Each row was made from one small tree. Brackets hold a mark, then the marks that hang from it, in the order of their numbers. Every link used is in the known rows. Write each row's tree.
(in the rows, 128 means zero)
Known rows
[K359 [K96 K40] [K302 [K204 K860]] K936]: [159 155 120 150  99 102  84 140 124  93 150 114 119 194  97 152 175  88
 134 135 114  95  71]
[K25 [K359 K936]]: [124 122 117 115  54 124 146  99  72  91 132 105 131 135  73 166 137 105
 137 124 105 117  89]
[K359 K96 [K936 K40]]: [151 148 109 122  95  96 133  79 105 103 131 103 102 166 121 165 140  96
 131 140 100 121 108]
[K643 [K74 [K40 [K302 K204]] K359 K509]]: [138 105 139 170 104 129  84 140 189 127 124 130  87 113 148 104 138  93
 173 133 196  54 133]
[K96 [K40 [K302 K204]]]: [141 105 133 178  65 112  92 133 182 101 137  98 124 194  80 146 150  69
 146 138 159  57  65]
[K25 [K40 K302] [K359 K96 K936]]: [114 154 122 117  85 113 132 168  53 105 130  94 140 138 102 167 134 107
 141 158 101  70  91]
[K40 [K302 K204]]: [142 106 133 136  64 118  96  83 186 103 135  93 124 182  82 139 139  73
 138 144 158  61  86]
[K643 [K74 K359 K509]]: [144 106 132 120 100 136 100  96 155 107 129 135  85 111 124 143 138 109
 172 136 159 118 172]
[K25 K40 [K359 K96 [K302 [K204 K860]] K936]]: [126 160 121 106  86 108  96 171  76  92 147 101 144 140  91 149 162 105
 131 147  86  90  90]
[K643 [K74 [K40 K302] K359 K509]]: [136 108 139 165 101 136  86 136 153 128 125 130  88 110 152 125 136 105
 179 138 192  67 143]
[K74 [K40 K302] K359 K509 K643]: [142 107 129 171 110 142  84 137 112 124 125  81 101 103 164 114 131  88
 211 146 193  70 106]
[K936 K40]: [141 107 124 134  65 107 108  77 144  99 134  93 110 166  89 164 140  84
 136 138 129 121 109]
[K74 K40 K359]: [145 106 125 143  92 128  97 122 147 105 123  87 142 105 131 140 136  87
 151 144 164 130  74]
[K359 [K96 K40] [K302 K204] K936]: [156 156 120 151 106 103  85 135 125  98 131 123 115 192 108 153 153  85
 131 141 112  93  59]
[K74 K40 [K359 K96 [K302 K204] K936] K509]: [161 156 122 140 141 122  79 128 122 115 115 108  83 107 170 107 139  88
 162 143 144  99  98]
[K359 [K302 K204]]: [144 118 133 123  72 120  64  79 180  94 133 105 122 179  80 141 142  77
 131 147 138  97  83]
[K488 K509]: [123 107 141  99  57 116 104  81 165 100 132  94  97 172  75 151 137  86
 162 148 157 119 122]
[K74 K359 K643]: [147 106 116 125  98 137 100  95 116  98 132  86 146 110 131 143 136  96
 176 146 152 126  97]
[K25 K40 [K359 K96 K302 K936]]: [121 165 120 102  92 114  99 167  43  98 127 105 138 137 102 171 138 112
 134 159  79 105  88]
[K25 [K40 K302] [K359 K936]]: [106 125 123 128  56 124 134 167  84 101 133  99 143 141  74 166 136 102
 144 156 111  70  90]
[K96 [K40 [K302 [K204 K860]]]]: [143 104 135 176  58 112  91 139 180  98 156  93 128 198  71 146 171  73
 145 131 160  58  76]

Write each row's tree
[134 104 143 170  71 119  87 139 185 122 149 128  80 168 112 114 162  93
 173 128 183  44 134] | [K643 [K74 [K40 [K302 [K204 K860]]] K509]]
[144 119 126 157 119 144  53 135 102 114 121  89  99 101 165 118 135  94
 204 148 172 108 102] | [K74 K40 [K359 K302] K509 K643]
[143 106 132 153  58 102  98  83 187 103 154  86 115 181  84 138 163  74
 136 129 150  58 114] | [K936 [K40 [K302 [K204 K860]]]]
[141 106 133 149 104 134  94 135 148 118 123 132  88 100 148 129 137 105
 177 136 173 116 141] | [K643 [K74 K40 K359 K509]]
[134 149 115 144  84 105 138 155  38  94 132 107 129 148  98 179 147 109
 142 119  97 114  68] | [K25 [K359 [K96 K40] K936]]
[146 137 120 159 125 122  84 139  93 124 128  80 143 101 185 129 130  94
 183 147 179  76  68] | [K74 [K40 K302] [K359 K96] K643]
[145 131 107 144 111 126  91  92 102 104 132 104 122 112 144 143 141 101
 167 139 124 112 108] | [K74 [K359 K302 [K936 K40]] K643]
[136 117 113 149  97 127 125 134 140 111 126 145 127 106 136 141 140 113
 148 137 149 121  99] | [K643 [K74 K40 [K359 K936]]]
[124 149 134 109  91 107  69 167  94  96 128  95 144 139  97 150 139  98
 133 158 104  91  83] | [K25 K40 [K359 K96 [K302 K204]]]
[153 157 115 129 106  95  92  78 133 105 127 112 100 176 120 144 144  87
 122 142 102  95  95] | [K359 K96 [K302 K204] [K936 K40]]
[151 106 121 126 106 140  97  95 112 103 128  84  96 103 140 131 134  95
 203 141 159 120 135] | [K74 K359 K509 K643]
[147 149 124 153 133 125 113 139 108 133 123 140  79 106 179 128 135 115
 173 141 163  68 139] | [K643 [K74 [K40 K302] [K359 K96 K936] K509]]
[145 105 120 155 111 140  93 134 105 114 123  81 100  94 161 118 133  93
 209 142 175 119 104] | [K74 K40 K359 K509 K643]
[113 121 136 120  64 119  73 165 119  91 130  96 146 142  69 149 141  93
 137 155 115  90  81] | [K25 K40 [K359 [K302 K204]]]
[140 121 131 119  98 134  63  95 155 103 132 145 130 120 118 154 140 110
 143 143 148 111 129] | [K643 [K74 [K359 K302]]]
[140 119 121 156 110 138  57 134 112 110 126  92 145 103 153 130 135  95
 179 149 167 111  64] | [K74 K40 [K359 K302] K643]
[133 166 116 122  92 103 105  97  40 101 129 110 113 136 113 171 139 112
 129 125  89 103 102] | [K25 [K359 K96 K302 [K936 K40]]]
[158 145 126 151 147 126  49 138 105 118 120  92  95 102 191  98 136  89
 197 143 169  91  95] | [K74 K40 [K359 K96 [K302 K204]] K509 K643]
[150 148 114 159 141 129 111 140  69 129 121  91  90 101 193 116 132  98
 204 146 163  71 104] | [K74 [K40 K302] [K359 K96 K936] K509 K643]
[121 149 124 120  78 104 129 175  86 101 149  90 144 140  91 146 159  99
 138 145 104  54  94] | [K25 [K40 [K302 [K204 K860]]] [K359 K96 K936]]
[147 150 117 137  94  99 125  80 110 114 132 103 103 174 123 162 138  91
 134 143 117  74 108] | [K359 K96 [K936 [K40 K302]]]
[154 144 121 163  89 100 117 140 137 104 153 104 121 195 100 147 171  83
 140 130 129  58  75] | [K359 [K96 [K40 [K302 [K204 K860]]]] K936]
[151 147 119 143  97  91 123  82 142 112 132 104  99 177 123 141 141  81
 128 137 123  58  99] | [K359 K96 [K936 [K40 [K302 K204]]]]
[153 160 119 126 142 114  87  98 104 117 124 154  60 113 167 145 143 119
 159 136 118 105 181] | [K643 [K74 [K359 K96 K302 [K936 K40]] K509]]
[149 148 134 138 139 126  52 137 115 125 122 137  85 105 177 131 137 113
 172 142 165 104 140] | [K643 [K74 K40 [K359 K96 K302] K509]]
[128 154 118 137  84  99 136 100  50 111 131 100 115 139 116 166 136 107
 137 123 106  66 107] | [K25 [K359 K96 [K936 [K40 K302]]]]
[141 106 132 156  65 104  98  79 187 107 134  92 108 180  92 141 142  70
 134 136 152  58 102] | [K936 [K40 [K302 K204]]]
[145 116 110 155 115 140 120 136  90 113 122  96  94  97 162 117 134  97
 205 141 156 119 103] | [K74 K40 [K359 K936] K509 K643]
[151 114 128 160 114 136  50 140 135 109 140  83 102 103 154  96 160  86
 203 134 177  92 104] | [K74 K40 [K359 [K302 [K204 K860]]] K509 K643]
